Every row comes from one small tree of marks. Brackets hold a mark, then the marks that hang from it, in the order of their numbers. Every link used is in the known rows. Which tree was each row made from?
Known rows
{k938 k404 {k520 {k103 k594}} k740}: [-61   1 -27  -9   9  -5  32 -45  33 -27   6   6  22   7  40 -30 -25 -48
  48]
{k404 k103 k938}: [  0  13  11 -24   0  12 -13  12   9  13  13  -2  18 -14 -12  23  23  19
 -18]
{k520 k103 {k938 k404}}: [-22  13 -16 -17  14 -41  12  11 -28 -30  26  26  49  -9  14 -36   9  -8
  15]
{k103 {k740 k938}}: [ 39 -16  14   8   3  11 -34  36  -9  10  -9  19 -11 -17 -21   9  21  12
 -33]
{k404 k938}: [-10  14  22 -23 -19   5  -6   7  10  26  10  -2   9 -21   8  23   7  14
 -28]
{k103 k594 {k740 k938}}: [ 35 -18  -9   4  -2   7 -10  30   9  -8 -19  15 -27  20 -37  15  -7  -1
 -35]
{k404 {k103 k594} {k938 k520 k740}}: [-34  32   2 -18  -5  32   2 -25  44  -5 -11 -23  -6  16 -15  27 -12  -1
  13]
{k938 {k520 k103}}: [-27 -21  -7  15 -12   9  -5  -7  -1  -1  -8  25  25   4  14  -3  -6  14
  17]
{k594 k938}: [ 37  22   0  11  -1  -6   9  -3 -27  29   2  -9   5 -20  10   0  15  29
 -19]
{k740 {k103 k594} k938}: [ 14 -43 -23  15 -46  14   2 -11  21 -20   2   5   4  19   8   9  -5  -4
 -11]
{k103 {k594 {k938 k520 k740}}}: [  4  36 -14  14  -8  13  27 -38  11   5 -21 -25 -16  15   5   6 -23   5
   9]
{k594 k103 {k938 k520 k740}}: [ 21   3 -11   4  -7  16 -10 -44  -4  34 -16 -12  22 -29   7   4  15  11
   3]
{k404 {k103 k740} {k938 k520}}: [  0 -11  49   3  -9   9 -27  32  -8  19  -5  -2 -31  -3 -34  39   0  27
 -14]
{k404 {k103 k594 k740} {k938 k520}}: [ -4 -14  28  -2 -14   4  -5  26   8   4 -14  -6 -45  31 -49  45 -26  15
 -16]
{k520 {k103 k594 k740}}: [-19 -29 -17 -13   1  -2  -5  21   7   0  -4  -4 -10  40   1  -9 -17 -10
  -6]
{k740 k103 {k938 k404}}: [ 13 -50  -3  14 -30 -15   6  -7   1 -18  29  25  23 -30  37 -11  16 -20
  -1]
{k520 k103 k938}: [-15  21 -16 -11   2  -9 -14  14 -22 -18   7  12  45   8   1 -21  14  20
   5]
{k938 k404 k520 {k740 k103}}: [-30 -15   9  11 -34  -9  16 -51  19 -14  29  -7  25 -23  64 -16  -3 -44
  44]

Write each row's tree
[ 42 -22  10  24  13  18 -35  31 -11  -6 -18  28  -8  -5 -48  18  23  21
 -12]  {k404 {k103 {k740 {k938 k520}}}}
[-42  50 -37 -28   9   8  -3 -17  16 -30   0 -19  34  31   8 -29  -4 -11
  25]  {k520 {k103 k594} {k938 k740}}
[-50 -27  34  -1 -25   5  -5  17   9  14 -12  -6 -44  23  -7  24 -41  12
  -8]  {k404 {k938 {k520 {k103 k594 k740}}}}
[  7  -2  38 -21   2   6 -31  37  -4  24  11 -12 -18  -7 -24  26  19  17
 -27]  {k404 {k103 k740} k938}
[-32  18 -30 -10  12  16  13 -29  14   9  -2 -32   2  19  34 -27 -10  -5
  16]  {k520 {k103 {k594 {k938 k740}}}}
[ 11  31   3  15  26  -8  23 -35 -11   2   7 -10   7 -33  19 -16  12  -6
  30]  {k594 {k938 {k404 k103} k520 k740}}
[ 44   0  12   5  28 -36  17  19 -42  15  20  -3 -11 -23  -1 -13  21   3
 -11]  {k594 {k938 {k404 {k103 k740}}}}
[ 39   1   5   6  -5 -15  15  20 -20  20 -11 -23 -47  26 -17  12 -19  12
 -30]  {k103 {k594 k938} k740}
[  1  32  13  15   9 -14  28 -38 -11  10   6 -10   0 -39  36 -16  -1  -8
  22]  {k594 {k938 k404 k520 k740}}
[ 18  41  -8  -9  36 -10  20 -28  -9   8  23 -20  20 -39  31 -28  30 -14
  18]  {k594 {k938 {k404 k103} k740}}
[ 26 -15  18  22  -5 -41  42  10 -29   4  -8  -1 -54  15 -15   8 -39  -4
 -11]  {k103 {k594 {k938 k404 k520}} k740}
[-14 -44 -16  -6  16 -14   5  23   4 -17   1  22 -15  15  -1 -21 -15 -25
  -5]  {k520 {k103 k594 {k740 {k938 k404}}}}
[-51  11  -7   2   1  33 -17 -35  25   1  -6  -5  30  -6  37 -18   4  -7
  40]  {k938 {k520 k103} k740}
[-43  42 -16 -28  26 -19   0 -15  -3 -29  27   0  51 -18  36 -49  18 -28
  34]  {k520 k103 {k938 k404 k740}}
[ 33 -24  25  30  -6  12 -32  30 -13   6 -22  29 -22 -13 -30  20   6  19
 -22]  {k103 {k740 {k938 k520}}}
[ 35  -8 -21 -12   9  -1  -4  28   6  -9  -4  -1  -2  39 -38  12   6  -6
 -16]  {k404 {k103 k594 k740}}
[ 38 -24 -12  20   8  14 -12  27   5 -21 -27  24 -22  29 -61  24  -2  10
 -13]  {k404 {k103 k594 {k740 {k938 k520}}}}
